What can hang from each mark
runemi: fivalo futob lapu
dufasi: gitif posud runemi zimanal
kabif: dufasi fivalo futob
futob: gitif posud runemi
fivalo: posud zimanal
zimanal: dufasi futob lapu
lapu: kabif posud
gitif: fivalo futob lapu

Every row comes from one small tree of marks. The marks that hang from a mark follow it in brackets, in alphabetical order. Every link used is in the known rows. Which tree was each row made from?
Known rows
zimanal[lapu[kabif]]: [  1  18 -13 -12   5  -4  -5  15  -1   1   0  13   0 -18  -3  -5   3  -1
 -10  13  26  -5  -9   0  -6   5  18   4 -10  -4   2 -14  10  -6   7]
dufasi[gitif[lapu] zimanal[futob[posud runemi]]]: [  3  11  -1   5  -4 -12  -6 -11   3 -27 -17  -5   8  18 -26   5 -18   3
  15   7 -18   8   0   2  -4  15  -7 -13   5  -5 -17 -15   1   0 -15]
kabif[futob[posud]]: [ 22  -2  12  -7 -12  18   3   7 -12   2   6  -8  -8  12  -5 -10   6  -9
   6 -10  -4   9   0  -2  -2 -10  12   8   0  16   3   5 -13  -3  14]
lapu[kabif[fivalo[posud] futob]]: [  5   2   2  -7 -12   6  19 -10  -4  29  -2  14 -15 -13  18  -1  13 -11
  -4 -15  13   9 -11  10   4 -10   7 -16  -9  13   6   6  -1 -16   1]
fivalo[posud zimanal[futob[gitif] lapu[kabif]]]: [-26 -12 -15  22  32 -11 -17  25  -7  22  -7  20  -2  -5  14  -9  19   6
 -21  18  21   5   5  23   1   8   2 -16  -5 -26 -11  -2  12 -15  -3]
futob[gitif runemi[fivalo[posud zimanal]]]: [-15 -24  -9  22   3  19   2  -7  10  -9  -3 -11   0  27  12  -3  -2  13
   0   7 -19   4  20 -10  -4 -11 -31   4   0   8  -3  10  -9 -10  -7]
lapu[kabif[dufasi[runemi]] posud]: [  1   8   0 -16 -13  25  17 -33  -1  13  -6   1   0 -22   3  -7  14  -7
  -7 -12  31   8 -28  -1  -5 -20 -10  -3  -5  -3  21   1   9  -5   4]
gitif[futob[posud]]: [ 12   2  -3  -5  -5  18   4  12  -6 -17  11 -20  11  11  -9  -4  12  -7
   9  -3   3  -2 -12  -2 -15   9  11  27   3   4   4  12  -6   3   2]
gitif[lapu[kabif]]: [  2  23   0  -4  -2   1   8  -5  -2 -11  10  -3  -2  -8  -7  12  13   9
  -9   5  22  13 -15  -5 -12  16  25  17 -14  -3   6  12   5 -11 -16]
fivalo[posud zimanal[futob]]: [-35 -18  -5  26  34  -9 -15  32 -20  18   4  20   4 -15  -1 -10  33   1
 -26   7  15   9   0  23  -6  13  15 -16   6 -10 -15  19   0 -11 -15]
gitif[fivalo[zimanal] lapu]: [-11  14  -2   0   9  -5  -1   2 -12 -15  19  -3  13   1  12  24   5  11
   3  -8  -4   4  -9  -1   4  27  38   7  -6  -6  -3  32  -2   4 -26]
dufasi[gitif[lapu] posud runemi[fivalo futob] zimanal]: [  2   3  -4   7 -20 -29 -11 -23 -14 -45 -10 -15  28  20 -20   6 -22 -19
  32   0 -47   0  15   2 -10   4 -38 -29  14  -7  -9  -9 -17  22 -33]
lapu[kabif[futob[gitif]] posud]: [  5  13  -3 -22 -14  27  19 -32   4  13 -12  -5 -18  -6  10  -9  14   5
   2 -10  24   4 -15   1  -3 -22 -12   7  -1   1  23  -2  10 -17  16]
zimanal[dufasi]: [ -7   5  17  -3  14  -7  -4  20  -1  12   4  24  -9 -31 -29  -5  14   1
 -22  -3  19  -5  -2  -4   0   4  25  17  -3  11   2  -5   3   2   4]
gitif[fivalo[zimanal[lapu[kabif[dufasi] posud]]] futob]: [ -2   9 -12 -12   5   5   7  -1  -1  -2  11 -12  15   1  36  12   8  -8
  24 -14   0 -14 -20  13   2  16  17   9  -4 -12   6  15   7   9  -3]
futob[gitif[fivalo] posud runemi]: [ 24  -9  -9   0 -10  39   6 -17   9 -18  -6 -26   2  35   4  -4 -19  15
  14   1 -22   5  11 -24   9 -16 -20   5  -3   9   3   9  -9   1  11]
zimanal[lapu]: [ -3  11 -10  -8   5  -7 -13  28  -4   0   6   8   8 -12 -12  -6  -3  -3
  -8  11  17  -9  -4  -2  -5   8  25   6  -5   3  -4 -10   0   3   8]
dufasi[gitif[fivalo lapu] posud runemi zimanal[futob]]: [ 11  16 -11   2  -5 -40 -11 -15 -18 -32 -16  -1  31  -2 -20  13 -25 -16
  40  -5 -40  -9  -7  17   6   3  -8 -42  11 -11 -14   1  -3  39 -31]
futob[posud]: [  7  -3   3  -3  -4  24  -5  10 -15 -12   8  -2   7   5 -26 -10   8   0
 -17   2   8   8  -2 -13  -6   1  11  11   2   8  -1   6 -10  -9   2]
futob[gitif]: [ -5   1  -1  12  -8  11  -6  -1   2   6  12  -5   2  -1 -16  -7  -3   0
  -9  -4   5  -4   4 -12 -10  -2   1  10  -8  21   9   4  -7  -6  13]
dufasi[gitif[fivalo] runemi zimanal]: [ -3   6 -12   9 -10 -10 -11 -15 -17 -28 -11  10  33 -11 -19   2 -22 -21
  37 -16 -36  -7 -14   3  -7   4 -14 -31  10  12  -7   5 -13  29 -22]
lapu[kabif[dufasi[runemi] fivalo futob] posud]: [ 13   0  10 -23 -29  20  31 -45   6  36 -12   3 -13  -7  29  -1   1 -13
   7 -30  14   8 -23   1  11 -33  -9 -20  -9   4  19  -4   3   0  13]
futob[gitif posud runemi[fivalo lapu[kabif]]]: [ 26 -24   3   7 -19  31   5 -16  22 -26  -8 -26 -17  47   7  -6 -18  25
  -9  23 -22  11  30 -32   2 -18 -50  16   2   2   2  -9  -7 -22  17]
zimanal[dufasi[runemi] lapu[kabif[fivalo] posud]]: [  1   9  -2 -26   8 -13   6   1  11  20 -26  34 -11 -25   2  -2  -9   9
  -8   5  25 -11 -10  -2  16 -17   5  -5  -5 -23   3 -31  20  18  10]
runemi[fivalo]: [-20  -6   4   4  -6   0  -3   8  -6  -7  28   8   4  -6 -12   6   3  -2
 -23  -1  -2  -8  14 -12  -8   5   2  18  11  17   2   8  -8 -12 -16]
zimanal[futob lapu]: [ -3  11  -7  -5  18 -28 -15  37   2  22  11  16 -10 -18  -8  -5 -10   2
 -20  19  18 -13  10   5   3   5  30  -3   3  -5  -9 -21  15   6  15]
futob[gitif[fivalo] runemi[lapu[kabif posud]]]: [ 18  -3  -9  -7  -9  22   9 -21  22  -8 -11 -24 -14  12  18  -2 -14  22
  11   7 -11   0   8 -20   5 -14 -27   2   1  10  10   7   0  -5  21]
kabif[dufasi[zimanal[lapu]] futob[gitif]]: [ 30   3  23  14 -30   6   0 -15  17  26  10 -22   5  27  15  -8 -13 -30
  26 -21 -15  -1  -1   4   1 -15   1  -8 -19  14  -1 -19 -11   2  24]
zimanal[dufasi futob[gitif posud] lapu[kabif]]: [ 15   7   9  -6  20 -21  -7  16  24  28 -12  26 -33  -6  -7  -6 -15  17
 -29  26  26 -11  23   0  20  -9   3  12 -11 -28  -1 -50  34  -6  33]
runemi[fivalo[posud zimanal] futob lapu]: [-22 -37  13  20   4 -13 -23  28  -3  -1  26 -13 -15  13  15  -7  10   5
 -36  22 -13   9  50  -9  -9  21 -31   3  24  -3  -7   4 -18 -29   2]
gitif[lapu[kabif posud]]: [ -4  25  -4 -18  -4   9  12 -18   0 -11   0  -8  -2  -8  -5  10  14  16
  -8   3  30  12 -21  -4  -7   9  17  19  -6 -12  11  10  11 -12 -13]
lapu[kabif[fivalo[zimanal] futob] posud]: [ -6   3  -2 -26 -12  20  25 -32   0  26 -17  12 -18  -6  27  -2  15   3
  -4 -22  18   5 -18   6   6 -20   1 -17  -2  -2  11  -1   9 -18   5]
kabif[futob[gitif[lapu] posud runemi[fivalo]]]: [ 29 -10  10   1 -20  24  13 -16  10 -12   0 -28 -14  51  15   2 -15  10
  20  -1 -27  13  19 -15   5 -18 -17  19  -4   8   2   2 -12  -3  10]

Write each row's tree
[  1  13 -14  -3 -10  -2   1 -14   0 -32 -12 -14  26   5  -8   6 -13 -17
  46 -14 -32 -10 -16   9  -9  17 -11  -9   8  13  -5   3  -8  12 -16] => dufasi[gitif[fivalo futob[runemi]] zimanal]
[ -4  -6  13   6 -12   0   1  -7  -7   6  11  -6  18  -6   5   9  -5 -25
  10 -23  -3   3 -17   8   2  15   0   1 -15  18  10   6 -11   3  10] => kabif[dufasi[gitif[fivalo[zimanal] futob]]]
[ 13  11 -12   7  -8  -7  -9  -3 -18 -27  -6  -4  35  -6 -29 -14   8 -26
  26  -7 -26 -11 -14   6 -18 -18   5 -37  11   2 -15   8 -13  31 -31] => dufasi[posud runemi zimanal]
[  5  -4  22   7  17 -12  -8  15  14  27   2  20 -27  -7 -25  -7  -6  13
 -32   9  12  -7  25  -6  13  -8   7  14   0  -5  -1 -25  16  -1  24] => zimanal[dufasi futob[gitif posud]]
[-18 -11   2  11  21   1 -10  20 -16   7   7  17  -4   0  -7  -8  17   5
 -27   3   5   4   5   4  -6   5  22  -9   1  -5 -12   4   4  -8  -2] => fivalo[zimanal[futob[posud]]]
[ -1   4  -9   3  22  -3  12   7   4 -22  -1 -24  13  17  34  26  15  13
  36  -1 -12   5 -16  15   7  28  18  22  -3 -24  -6  37   1  17 -31] => gitif[fivalo[posud zimanal[dufasi]] futob[runemi] lapu]
[ 10  11  -8  11 -14   7  -4 -26   5 -10  -1 -18  10  12  -5 -12  -8  -9
  21  -4 -19   1   4 -12 -22 -11 -16 -23   9  -7  -3  -3  -4  17 -14] => dufasi[runemi[futob[gitif[lapu[kabif posud]]]] zimanal]
[ 15 -10  -5  -5 -15  21  11 -20  26   1 -18 -19 -19  17  11  -8 -12  21
   0   8  -5   5   8 -21   0 -19 -29  -4  -4  12   5  -4  -2  -9  25] => futob[gitif runemi[lapu[kabif[fivalo] posud]]]
[-15   5 -10  -4  15  -2  -9  15 -15  -2  13  10  13 -12  12   8   4   0
  -1  -7  -3 -11  -5   2   5  15  29  -6  -1   2  -4  16  -1   4  -8] => gitif[fivalo[zimanal[lapu]]]
[-16  14   4 -13  20 -12   3  -4  -1   2   6   5  -2  -6  11  24   5  24
  -5  -5   9  -2  -5   4  18  17  33  11   4 -24  -2  16  16   6 -18] => gitif[fivalo[zimanal[dufasi futob]] lapu[posud]]
[  3  -7  -8  -7  -1  13  13   2  11 -22   1 -23  -4  15  19   1  11   7
  13   7  -9  -3  -4  -3 -15   3 -13  22  10  -1   2  10   0  -2  -1] => gitif[futob[runemi[fivalo[zimanal] lapu[kabif posud]]]]
[ -5  -2  14  -6   7  -8  -3  13  -3  -6 -10  17  -4 -17 -30  -1   2  -2
  -4  -3   9  -3  -4   2   1  12   1  24  -4   8   6 -13   0   3  10] => zimanal[dufasi[gitif[futob[posud]]]]
[  8  -6   2   9   8  -9  -4  14  16  15   6  -6 -25   1  -4  -8 -13  13
 -14  16  -5  -2  22  -9  -1  -9  -2  -4   4  12  -5  -7   6   0  25] => zimanal[futob[gitif runemi[lapu]]]
[ -4  -2 -15  19  -3 -11 -17   9  -4 -19   2   7  31   5  -8  -6  -9 -15
  16   7 -22 -11   1   1 -12  -5  -9 -18  19 -13 -20  -3  -8  21 -35] => dufasi[runemi[fivalo[posud]] zimanal[lapu]]
[  6   5   0 -19  13 -18  -7  21   7 -10 -20  14  -1  -6  -7   5 -20   4
  14  10   2 -12   0   4  18  13   1  20  -6  -9  -1 -28   7  17  16] => zimanal[dufasi[gitif[fivalo futob[posud runemi]]] lapu]
[ 16 -24  26  11 -35 -13  16 -20  -5  36  -7   0   6  14  29  13 -25 -31
  26 -36 -19  22 -12  13  26 -11 -12 -32 -19  17   3   4 -26  19   9] => kabif[dufasi[gitif[lapu] runemi] fivalo[posud] futob]
[ 10  11  10 -23 -18  27  23 -34   3  23  -6  -6 -14 -12  15  -7  17 -10
   1 -19  29  10 -23   6   0 -21  -6   3  -8   3  23  -4   7 -16  17] => lapu[kabif[dufasi futob] posud]
[ -4  11   0   1   5 -12  -3  -2   8  20  17  -3 -11  -5  -2   9 -12  13
 -12   1   7  -8  11  -3   7   2  15   5   4  -2   4   3  13   2   8] => zimanal[futob[gitif[fivalo lapu[posud]]]]
[ -8   2  13  -9   9 -21  -7  13 -12  -4 -16  24   0 -31 -40  -3   7  -7
 -11  -3  10  -6  -3   7   6   5   3   5  -5  13   4 -13  -3   4   4] => zimanal[dufasi[gitif posud]]
[ 13   7   0  -5 -14   2  12 -22  -9  -2  -3   0   9 -20   6   3   4 -25
  12 -14   6   4 -23   9  -3  -5 -11 -11 -16   7  18   4   0   5   3] => lapu[kabif[dufasi[gitif[fivalo futob] posud runemi]]]
[-26 -17   6  12   9  -4  -6  12 -10  -3  22  16  -3   6  -1   4   7   5
 -32   4  -7  -5  23  -5  -4   5   2   7  13  -1  -7   3  -1 -15 -16] => runemi[fivalo[zimanal[futob[posud]]]]
[  4   2 -20  -4   8  12  11  10  -2 -12   9 -26  16  -2  22   8  10  -6
  36  -8 -11  -5 -17  11  -1  13   6  12   9   5   4  37  -7  15 -15] => gitif[fivalo[posud] futob[runemi]]
[-36 -19  -6  16  13  -6 -14  23 -14  -5  14  15  14   1   5   2  14   2
 -23  10   2  -2  14   6  -2  13  -4   7  11  -7 -10   9  -7 -16 -25] => runemi[fivalo[posud zimanal[lapu]]]
[  5  -7   0   2   7  -4  -2   7  18  16   1  -7 -25   2  -3  -9 -11  16
 -14  15  -1  -3  20 -10   1 -13  -7  -3   9   7  -3  -7   8   0  26] => zimanal[futob[gitif runemi[lapu[posud]]]]
[ -2 -18  16  17 -14  -8  -7   5   9  -3  18  -4  -1  -3   6   2  11  -6
 -27  15   2   6  14  -3  -4   9 -28   9  11   0  -1   2 -10 -32  -7] => runemi[fivalo[posud] lapu[kabif[dufasi[zimanal]]]]
[ -9   7  10  -9  27 -48 -17  36   8  24 -12  40 -21 -30 -22  -1 -19   6
 -22  19  20 -15  16  10  19  10  14   5  -3  -9  -7 -46  22  10  26] => zimanal[dufasi[gitif] futob lapu]
[-26 -19  -9  29  30  -2  -9  19  -7  11  -5   5   0   7   9  -6  21  12
 -13  12   5  15   6  16  -2   6   2 -13  -1 -15 -15  17   1  -8 -13] => fivalo[posud zimanal[futob[gitif[lapu] runemi]]]
